Every row comes from one small tree of marks. The marks that hang from a mark follow it in brackets, in the order of their numbers. Every link used is in the known rows. Which tree was each row made from?
Known rows:
z618(z848(z293 z728(z366(z960)))): [-17.8 -29.5   8.7  -7.4   2.9  26.7 -35.4  -3.3  23.2 -14.0 -32.4  -1.5
 -13.2  29.2  -4.8  10.9  23.4  24.6 -26.2  -9.4 -10.7 -23.7  -3.2  -8.1
  15.8  -5.8  -4.7 -15.6  19.0]
z960(z848(z618 z728) z909): [  3.3  -8.0  24.6 -30.6 -20.4 -28.4  28.4  12.3 -19.5 -13.1   2.4 -15.5
  19.8   4.8  26.7   3.0 -65.7  19.2  -1.2  36.8 -19.6  40.4   7.5 -10.4
  -0.4  24.6  13.1  10.4   3.8]
z366(z728(z848(z293 z618)) z960(z909)): [ -7.4 -14.4  14.2   3.6 -11.4 -23.1 -28.1  17.8  13.3 -21.8 -19.2 -14.8
  30.3 -47.5 -25.2  19.5  14.9 -24.3   4.6   3.1   5.3  -2.9 -11.6  39.5
 -11.6   2.9 -20.5   9.4  22.4]
z848(z293 z618 z728(z366(z960(z909)))): [ -5.5 -30.0 -26.1 -45.3 -27.4   5.2 -52.4  10.0   9.6  -5.8  20.0  -2.9
  40.3  23.1 -14.4 -15.9  35.8  44.3 -30.3 -13.3  -8.1  32.8  30.4  -7.4
  -2.2  -7.2  -0.8   4.4  59.8]
z366(z960(z848(z618) z909(z728))): [  3.1   2.3   4.3   8.2  20.3 -25.4   4.5  35.2  15.5  -9.8 -10.7  -9.1
  -7.6 -50.2   8.3  22.5 -28.8 -42.5  26.2  26.0 -18.5  32.9  11.7  24.7
  -9.4  23.0 -15.1  -6.2 -25.1]
z909(z960): [  8.3  18.8  54.8  15.2  30.9  27.2  16.7 -20.8  23.0  23.9 -57.1  -5.9
   1.5  -1.4  10.9   6.2 -51.2  -0.6  14.8  -6.3   2.3 -14.9 -27.5  -1.1
 -23.2 -12.7  12.6   2.6 -10.7]
z618(z848(z728(z366(z960(z909))))): [-25.2 -13.7  19.7   4.0  16.2  11.1 -15.9  -2.7   8.4 -16.3 -37.1  -0.1
 -25.7  24.7  -4.2  -1.3  -3.8  -8.3 -12.9   4.7  -4.9 -12.6 -26.2  -2.3
  24.7   4.9  11.5   5.1   1.7]
z728(z366): [  7.3   4.1 -18.0   5.8  33.8  40.1  -5.8 -28.6 -10.5   6.7  -9.2  -2.4
 -12.7   9.7 -12.9 -12.1 -11.6 -21.2  -2.1 -28.2  19.1   2.6 -15.4  10.6
  40.0  10.1   0.5  -1.1 -30.7]
z909(z728(z848(z293)) z960): [ 28.6   3.6  56.3  20.6  27.0  41.7  29.5 -11.4  34.9  35.3 -15.9  13.6
  19.4 -12.4  22.9  13.3 -32.2  -7.9  37.8 -21.0  37.2 -43.2  -5.7  -8.3
 -31.4 -20.8 -22.5   6.4 -32.1]
z909(z960(z848(z618 z728(z366)))): [ 11.3 -35.4  69.7 -21.7  20.6  27.5  33.0  -5.1   2.1   1.3 -28.0  -8.8
  26.2  20.1   5.4  14.7 -73.1  35.0  11.7  -8.5   5.8   8.1   9.4 -11.8
  -7.0   2.3   5.8  -1.1   0.2]
z366(z960(z909(z728(z848(z293 z618))))): [  4.5  27.7  -3.8  12.4  13.4 -18.5 -19.5  25.4  27.2   8.5 -12.4   2.8
  -3.4 -44.3   3.4   2.7  10.5 -46.5  22.8  22.4  -4.6   5.6  -3.3  26.1
 -19.6   3.8 -16.8   0.0  -5.2]
z618(z848(z728 z960(z909))): [-35.9   6.4  14.6  15.3  -9.0 -15.9   7.6  -4.7  -7.3 -15.7 -29.2   4.8
 -39.0  32.9   9.6  -6.3  10.3   0.0 -14.0  27.4 -14.1 -21.5 -32.6 -19.7
   0.5  -6.5  35.4   4.8  13.0]
z848(z293 z618 z728(z366) z960(z909)): [-23.2  -6.5 -40.8 -34.1 -50.5 -33.8 -23.4   0.0 -26.4  -3.3  61.6  10.4
  24.0  40.5 -20.8 -35.4  54.1  56.6 -36.0  -6.4 -10.3  27.1  29.6 -22.5
  -9.5 -21.2  30.6  17.9  63.9]
z728(z366 z848): [ 28.0   0.0  17.0  -8.5  27.7  51.6   4.3 -18.7 -22.9   9.4  -0.5   8.7
   5.3  18.0 -14.9 -18.5 -10.6 -22.9  26.2 -10.2  52.3 -43.4 -12.2  14.5
  49.5  10.0 -33.8  -7.9 -33.5]
z366(z960(z909(z728(z848(z293))))): [ 11.6  32.3  -3.1  19.4  22.2 -17.7 -10.4  28.1  30.8  11.1 -16.1  -1.8
  -9.5 -44.9   1.7   1.2  11.8 -52.7  27.5  22.1  -0.1  -7.4  -9.8  26.4
 -27.2   3.5 -19.0   1.5 -16.0]
z366(z960(z848 z909)): [ 14.5  12.0  11.4   9.9  29.5 -25.6   8.6  36.2  11.2  -6.7 -29.7 -19.4
 -15.9 -42.9   2.0  16.5 -26.2 -38.8  25.6  36.1 -20.6   8.7  -2.4  29.6
 -16.6  20.7 -14.6 -13.0 -22.2]
z728(z366(z960)): [  6.0  -1.1 -19.1   4.1  47.5  27.9 -18.8  -2.2   1.8   0.4 -16.2  -7.2
 -18.6  -5.6 -29.3  -7.2   7.9 -40.3  11.2 -20.0  14.5   3.9  -8.4  27.5
  26.9  12.4 -14.0  -8.5 -23.9]
z848(z293 z728 z960): [  8.7  -7.8 -30.4 -12.0 -22.9 -12.1   7.0   7.8  -3.6   8.4  12.3 -10.3
  -5.6  52.1 -10.9 -18.3  60.7  49.8 -15.7   7.0   1.5 -18.4  -6.4 -45.1
 -56.4 -31.6  11.5 -16.5  47.6]
z960(z909(z728(z366 z848(z293 z618)))): [  5.2  36.8  -9.3   9.9   2.0  -2.1   2.8 -14.4   1.4  21.2  28.8  17.2
  10.2 -25.0  20.5 -14.0 -15.4 -30.8   8.3  -7.4  14.8   7.5  -4.8  11.8
  17.7   5.7  -2.2  28.1 -30.0]
z960(z909): [ -4.2  59.8  -3.5  19.2   5.2 -19.0   6.3 -16.3   0.7  19.8 -19.5  -2.9
  -9.8 -22.0  22.4 -13.5 -30.9 -32.3  -2.1  22.7 -12.7  10.5 -36.7  12.1
  -0.6   9.1  21.4  19.4 -16.9]
z848(z618 z960): [-21.1  13.9 -20.2   7.0 -30.9 -10.8  -2.7 -13.7 -19.9 -10.8  -4.8   8.8
 -17.2   7.8   1.3  -4.0  17.2   1.9  -8.8  11.9 -14.2  24.6  -6.0 -11.5
  -1.4  -6.4  25.9  -8.1  18.9]
z618(z848(z293 z960)): [-24.6   3.5  -0.5  27.5 -16.7   5.7 -17.2 -16.3   8.9  -9.8 -31.4   9.1
 -37.7   9.2   9.1  17.4  32.9  19.6 -28.2  -4.4 -28.8 -41.1  -9.4 -11.2
   7.1 -15.3   8.6 -22.8   9.1]
z618(z848(z728(z366))): [-23.3 -21.6  19.8   0.2  11.1  31.7  -9.4 -17.0   4.9 -16.2 -42.4  -0.1
 -26.0  40.8   5.7   2.0  -8.4   4.3 -18.2  -3.6   3.2 -16.6 -28.3 -13.2
  32.7   2.5  11.9  -3.5  -0.6]

Which tree is each row?
[  9.8  -2.7  -4.0   3.7   7.0 -25.4  -7.3  35.4  21.6  -7.8  -0.1  -8.5
   2.8 -53.6   9.2  28.1 -12.2 -22.9  15.6  15.6 -24.2  26.0  26.9  22.9
 -16.7  15.9 -21.1 -10.5 -10.8]
z366(z960(z848(z293 z618) z909(z728)))
[ 14.4 -28.2  76.4 -17.4  10.5  20.2  35.2   0.2   6.7   0.5 -39.0 -15.2
  24.0  15.4  15.7  19.3 -75.4  36.2  14.5   4.0  -3.1   5.3   3.0 -15.3
 -20.4  -0.4   6.7  -4.9   6.6]
z909(z960(z848(z618 z728)))
[-32.1  18.8  -0.2  30.6 -21.1 -11.6 -16.8 -17.0   5.6  -5.5 -19.4  12.4
 -35.3  -2.0  10.1  11.7  24.7  15.0 -29.2   3.1 -35.3 -32.3  -9.7  -4.4
   7.8  -9.8  18.9  -7.9   8.6]
z618(z848(z293 z960(z909)))
[ 26.9  -8.2  15.2  -7.1  41.8  40.1  -7.4   7.1 -11.4   1.5 -10.4   3.3
   1.4   0.5 -32.8 -15.2   6.8 -43.2  39.1   0.0  44.7 -42.8  -5.8  30.7
  39.3  14.4 -46.4 -16.0 -25.3]
z728(z366(z960) z848)
[-23.7 -16.0   2.8   7.2 -21.7   3.4  -8.6  -6.6   6.5 -12.9 -25.7   1.6
 -26.6  40.4   5.1   8.8  39.6  37.9 -29.1   6.1 -15.6 -34.1 -11.4 -30.6
 -11.0 -19.9  16.4 -17.4  29.0]
z618(z848(z293 z728 z960))
[  8.6 -14.4  11.8 -33.9 -38.2 -27.9  12.5  11.6  -8.0  -7.2  17.1 -14.4
  35.5   1.0  25.6  10.2 -40.9  49.8 -16.2  25.7 -27.6  34.3  25.8 -13.6
  -9.9  13.9   4.4   2.5  21.8]
z960(z848(z293 z618 z728) z909)
[-15.7 -28.8   8.5  -6.2  -5.3  34.8 -29.2 -16.5  15.3 -10.4 -28.9   0.7
 -10.9  37.7   4.0   8.0  14.8  34.6 -34.6 -16.8  -6.7 -28.6  -7.0 -16.1
  23.0  -9.0   2.0 -11.6  16.3]
z618(z848(z293 z728(z366)))
[ 14.4 -10.8  -2.9   6.9  28.9  37.1   0.1   0.5   8.5   3.5  13.6  14.2
  -1.8 -13.7  -1.4  -0.4   1.2 -52.6  37.1 -19.2  45.2  -2.9   4.7  10.9
  26.9   8.6 -32.0   1.8 -47.2]
z909(z728(z366(z960) z848(z618)))
[  5.9   4.5  -3.0 -17.3 -25.0  11.9 -15.4 -18.0 -37.3   7.0  48.6  25.7
  24.9  11.3 -21.6 -23.8  30.8  13.2   2.9  -8.2  21.5 -27.1  26.4  10.0
  39.2  -0.5 -16.5   1.0  10.7]
z728(z366 z848(z293 z618 z960(z909)))
[ -0.8  42.2 -43.6  28.8 -17.3 -33.3   7.9  -6.0   1.4  23.2  30.3  10.0
 -16.3 -14.4   6.8  -7.3  44.5   1.3  -9.7  -5.0 -14.6  -9.9   0.0 -12.9
 -33.7 -22.8  13.6   1.8   3.3]
z848(z293 z960(z909(z728)))
[ 23.6 -12.7   6.1 -26.5  -5.2 -15.0  26.1   8.5 -15.6   2.0  28.0 -17.7
  24.5   9.2   8.7   2.2 -38.0  37.9  -8.1   5.9 -10.3  10.8  19.2  -5.4
  -1.3  15.9  -6.3   2.4  -4.7]
z960(z848(z293 z728(z366)) z909)
[-29.6   3.3   4.0  10.6 -25.7 -16.7 -10.2  -6.4   2.5  -8.0 -15.3   6.0
 -24.5  29.1   7.4  -1.1  32.0  33.6 -30.5  15.8 -26.4 -27.3 -12.4 -23.6
 -10.1 -17.7  22.1  -3.0  31.7]
z618(z848(z293 z728 z960(z909)))
[-20.3  21.2 -48.1   6.9 -45.3 -31.2 -20.1 -13.5  -8.9   7.3  54.7  23.0
   7.8 -15.2   1.0  -9.1  44.8  23.0 -25.5 -16.3 -23.3  26.9  32.4  -5.5
  -2.9 -11.2  22.3   9.3  26.0]
z848(z293 z618 z960(z909(z728(z366))))
[ 22.8   0.9  -3.8  14.5  36.1  47.2  23.8 -16.2   1.0  15.5  10.2  11.3
  -6.4   0.6   4.8  -5.5 -10.4 -48.0  33.6 -25.3  58.7 -20.6 -14.6  -0.6
  27.0   4.5 -27.1   3.8 -62.7]
z909(z728(z366 z848))
[  2.0 -64.5   4.2  -1.2  -0.7  -3.8 -11.8  26.1  16.6 -41.7 -31.3 -36.7
  19.8 -39.6 -26.8  57.1  -3.5   1.3  -1.4 -19.5  -8.8  17.6   9.2  27.0
 -15.2   9.2 -24.4 -22.2   8.2]
z366(z728 z960(z848(z293 z618)))
[ 17.8 -15.1  46.8   4.0  25.3  51.8  12.1 -18.1  20.9  25.3  14.7  24.5
  31.6  -6.5   7.5   5.8 -28.3  -0.6  27.9 -47.5  40.9 -24.0  18.5  -0.6
   5.4 -13.0 -20.0  14.6 -30.4]
z909(z728(z366 z848(z293 z618)) z960)
[-38.1  28.2  12.3  35.6  -4.3 -11.5   0.6 -17.3  -5.5 -10.9 -34.9  10.8
 -48.9   2.0  12.2   5.5   3.3 -19.2 -14.3  16.8 -23.2 -22.7 -28.6  -0.6
  18.1  -0.2  29.6  -2.8  -8.5]
z618(z848(z960(z909)))
[  8.9   2.4  -3.6  -3.7 -24.1 -22.5  17.2   3.2   4.3   0.0  31.8  -0.4
  23.7 -40.5  39.4  26.5 -47.1  13.8  -4.7   1.7 -25.7  38.7  34.5  -0.9
   1.1  17.6  -6.9   4.5 -23.2]
z960(z848(z293 z618) z909(z728))
[-36.7   2.2   8.4   8.1   1.5  -9.0   4.5  -9.4 -15.9 -15.3 -13.1   8.5
 -39.4  35.9  -4.2 -15.3  11.9   1.2 -17.8   8.4  -4.8 -17.1 -26.4 -13.5
  22.6  -1.3  31.8  10.1   4.0]
z618(z848(z728(z366) z960(z909)))
[ -0.6 -10.3 -25.2 -11.3  14.0   2.1  26.1   0.3 -32.6  -1.7  14.3  -6.4
 -24.3  62.4 -28.2 -37.4  32.0   8.5   1.0   0.0  30.7  -3.2 -21.5 -29.9
 -11.4 -13.0  23.2   2.9  16.4]
z848(z728(z366) z960)
[  3.3 -12.3  16.2 -36.2 -11.2 -17.9  28.0   7.5 -27.5 -14.5  21.9  -8.5
  24.9   8.7  13.3  -0.1 -62.6  21.9  -2.4  21.4 -10.2  43.3  14.7  -4.0
  21.7  26.2   9.8  13.9  -2.1]
z960(z848(z618 z728(z366)) z909)
[ -9.8  45.9 -32.4  32.4  14.0 -26.9  29.5 -10.1 -20.6  13.2  25.1  10.5
 -37.2  -7.1  -1.3 -21.9  11.9 -41.7  10.7   2.3   6.7   4.3 -21.5  -1.9
  -8.6  -3.0  28.5  15.6 -26.5]
z848(z960(z909(z728(z366))))
[ 13.9 -15.8 -24.0 -26.0   6.6   8.4 -28.0  13.2  13.0   8.2   7.3 -11.4
  17.4  28.3 -23.0 -18.8  35.6  28.2 -16.7 -10.9   5.7  -1.4   5.4  -7.2
 -19.3 -11.1  -8.3  -1.5  32.5]
z848(z293 z728(z366(z960(z909))))
[ 28.1   5.7   6.2 -10.4  22.8  21.0 -24.2   7.0  -4.0  11.9  17.6   9.8
  18.0 -10.7 -29.4 -16.5  24.9 -18.2  21.7  -3.6  26.3 -43.6  13.7  35.0
  25.2   6.6 -47.1  -7.7  -9.1]
z728(z366(z960(z909)) z848(z293))
[ 16.1 -26.0 -11.1 -10.5  29.8  25.0 -19.1   7.2  -1.4 -10.9   1.4  -7.6
   1.3 -10.2 -21.8  11.0   0.0  -9.1   4.1 -23.2   2.1   7.7  24.7  25.3
  33.7  19.4 -25.8 -20.7 -15.6]
z728(z366(z960(z848(z293 z618))))
[-21.9 -11.4 -14.6 -23.1 -34.0 -16.7   8.8   4.0 -22.6 -15.9   3.0  -3.5
  -6.3  52.5  -4.9 -21.0  24.4  26.9  -9.0  25.8   1.9  25.1 -10.0 -38.2
 -23.0 -15.8  32.6  -0.9  50.1]
z848(z618 z728 z960)
[-14.1   4.3  -3.8  23.8  21.9 -27.9 -10.4  18.0  17.1 -19.4 -41.4 -28.1
  -3.7 -49.3 -27.1  19.0  -2.7 -51.5   2.3  -1.8  -4.7  17.4 -37.9  39.9
 -18.5   7.4   5.1  15.6  -2.2]
z366(z728 z960(z909))
[ 18.1 -38.1  37.2   3.6  28.3  43.7  28.5 -11.8  19.7  11.3  15.1   6.5
  26.4 -13.3  11.9  30.9 -58.6  15.3  17.8 -56.3  17.3   7.3  38.6  -4.9
   4.7  -1.4 -10.6   6.6 -43.5]
z909(z728(z366) z960(z848(z293 z618)))
[  3.8  46.9  -1.5  15.5  -9.4 -10.3   6.6 -10.7   7.9  22.0   9.5  12.8
   7.7 -30.8  31.4  -8.2 -18.8 -30.7  11.3  11.9   6.6   4.5 -14.8   4.3
  -3.3   1.0  -1.9  22.6 -23.4]
z960(z909(z728(z848(z293 z618))))
[-19.3   5.1 -30.4 -27.0 -67.0 -44.5 -14.5   5.7 -12.7   0.2  37.1   5.5
  20.0  31.9  -1.1 -24.5  47.0  58.4 -32.3  18.3 -24.8  27.3  15.7 -32.5
 -40.4 -25.0  32.3  10.0  75.0]
z848(z293 z618 z728 z960(z909))
[ 27.2 -18.7  47.9  19.1  32.7  33.0  48.7  -3.0  36.3  21.2 -13.0  -4.1
  12.7 -18.7  27.8  38.3 -60.5   9.2  25.8 -30.1  11.5  -8.5  12.2 -16.5
 -33.2  -9.2 -12.1  -4.5 -43.9]
z909(z728 z960(z848(z293)))
[-12.6 -10.7  12.6  10.6 -20.9  -4.7  13.2 -15.5 -21.6 -21.7 -12.4 -11.4
  15.1  -5.2 -12.3  12.1  -4.6  -8.6   0.4  -5.1  23.8  -5.9 -35.0   8.1
   5.9  -0.6   2.4  12.6   5.3]
z366(z728(z848(z618 z960(z909))))
[ 12.9   0.8 -28.8  25.0  52.7  32.6   6.1   0.8  22.8  10.9  -1.2   3.2
 -22.6 -18.5  -4.5   2.5   4.0 -61.0  23.1 -32.8  31.0  12.4 -12.4   9.3
  11.6   5.1 -12.1   0.8 -56.5]
z909(z728(z366(z960)))
[ 15.5 -37.6   6.9 -22.6   4.8  -0.8 -10.9  42.1  19.5 -20.4 -25.7 -23.3
   8.1  -8.1  -6.0  26.2   1.3  13.3   9.3  23.3 -15.1  15.0  23.2   3.9
 -25.7   8.1 -26.7 -34.2  20.1]
z366(z960(z848(z293 z618 z728)))
[  4.4  -5.8  -9.7  -5.3  33.4   6.0 -10.8   7.0 -10.9  -8.0   4.7  -4.3
  -4.1 -18.6 -22.5  -1.1 -16.7 -27.7   9.3  -8.4  -0.6  20.2  13.4  33.2
  37.0  26.3 -10.3  -1.7 -22.8]
z728(z366(z960(z848(z618) z909)))
[ 23.8   9.7  -1.5  10.8  -0.8 -18.1  36.2   6.6   6.8  11.5  24.1  -8.2
   8.1 -38.2  37.5  24.3 -45.9   2.2   6.8   2.0 -14.9  13.5  16.2  -3.1
 -11.0  13.7 -10.5  -0.1 -41.0]
z960(z848(z293) z909(z728))
[ -1.8  44.5 -35.4  21.5 -22.8 -34.3  -0.2  -8.0  -6.6  19.4  19.1   5.6
 -12.5 -10.0  -0.8 -11.6  43.3  15.8 -17.9   5.0 -26.9 -14.5  -2.5  -5.6
 -32.3 -21.1  16.2  -4.3  18.6]
z848(z293 z960(z909))
[ 13.4   5.8  12.5  -9.7 -40.9  11.6  -8.4  -7.5 -14.9   1.0   7.0  13.7
  16.2  11.5   4.6  -1.7  31.4  23.8   7.7  18.3  12.2 -37.0   9.1  -9.6
  -1.6 -12.7 -24.7 -24.3  23.2]
z728(z848(z293 z618 z960))
[-31.8  -5.3  -3.0   6.5 -13.7  -8.2 -13.5 -10.9  -5.8 -10.9   3.3   8.4
 -21.3  33.5  -7.0  -5.7  35.8  28.0 -32.0  -2.7 -14.4 -26.6  -3.7 -17.0
  11.5 -13.7  20.9   4.1  23.2]
z618(z848(z293 z728(z366) z960(z909)))
[  1.7  40.8  -4.7  12.6   9.3  -3.2  11.3 -15.9  -5.8  18.7  21.2  15.0
   3.7 -24.0  17.2 -16.7 -27.4 -47.9  16.5  -0.8  19.5  12.7 -16.0  14.8
  21.9  12.8   3.6  31.3 -38.2]
z960(z909(z728(z366 z848(z618))))
[  1.4  17.5 -19.7   9.1  44.8   8.2 -19.8  -0.6  -1.8   5.2  -5.1  -1.0
 -15.2 -16.6 -26.7 -15.1   1.2 -44.8   9.6 -12.2   8.1   9.0 -10.5  34.6
  27.4  18.0  -4.3   5.1 -23.0]
z728(z366(z960(z909)))
[  8.1 -12.6   6.7 -18.7  -3.5 -29.6 -10.2  42.5  14.5 -11.5 -13.0 -18.5
  12.8 -24.1  -0.8  14.0  -6.3   2.3   7.5  32.8 -26.7  22.3  19.9  14.5
 -25.0  11.0 -12.5 -11.5  21.2]
z366(z960(z848(z293 z618 z728) z909))
[-27.8   3.0 -27.3 -24.9 -27.1 -31.7   5.4  -1.0 -39.1 -11.2  40.8   7.7
   1.3  45.1 -19.0 -45.9  21.2  16.5 -14.3  12.9   3.8  38.9   0.8 -19.5
   3.8  -6.1  44.9  27.6  40.4]
z848(z618 z728(z366) z960(z909))
[-27.9  37.0 -29.9  17.2 -28.2 -37.1   8.4 -11.4 -17.9  -1.6  22.3  17.9
 -15.7 -13.2  13.2 -12.4   9.6 -18.3  -2.6  10.8 -14.9  39.6  -4.4  -5.1
  -2.7  -1.7  38.2  16.6   4.2]
z848(z618 z960(z909(z728)))
[  0.6  18.0 -30.8  -8.1 -30.2 -40.5   9.8  10.5  -9.9  14.1  22.4  -4.8
  -1.4  35.0  -5.7 -29.7  50.6  40.0 -18.6  19.0 -10.2 -10.3  -5.6 -32.9
 -57.1 -30.1  24.1   3.9  49.4]
z848(z293 z728 z960(z909))
[-23.2  29.5 -33.3   1.5 -60.9 -36.7 -28.2 -11.5 -11.9   2.3  32.6  14.5
   8.7 -11.9   5.1  -7.0  41.2  34.6 -31.5   6.4 -40.9  21.4  22.8  -3.7
 -15.3 -15.0  25.0   0.7  43.7]
z848(z293 z618 z960(z909))
[ 31.5  -7.7   8.4 -14.9  12.4  54.0 -12.2 -21.9 -13.7  15.2  11.8   7.3
  21.7  16.0 -15.8 -11.7  11.0   5.5  10.1 -19.8  40.5 -52.2   6.6  13.2
  38.2   3.1 -44.1 -16.8 -14.4]
z728(z366 z848(z293))
[ 20.5 -51.8  15.0 -40.7 -30.6  13.0   9.7  11.7  -1.0 -16.8  -3.2 -20.8
  33.6  22.7  19.8  26.2 -28.5  62.1 -12.6   9.4 -12.4  19.9  28.9 -26.4
  -8.5   7.3 -15.8 -27.0  22.7]
z960(z848(z293 z618 z728))
[ 15.6 -15.8 -21.2  19.8  51.8  26.8  16.6   6.0  13.7   3.7   6.3  -3.2
 -21.1 -20.0  -2.6  12.7 -12.2 -54.0  27.4 -30.4  30.6  10.8   0.5   9.1
  14.2  12.0 -18.9  -4.2 -61.1]
z909(z728(z366(z960(z848))))
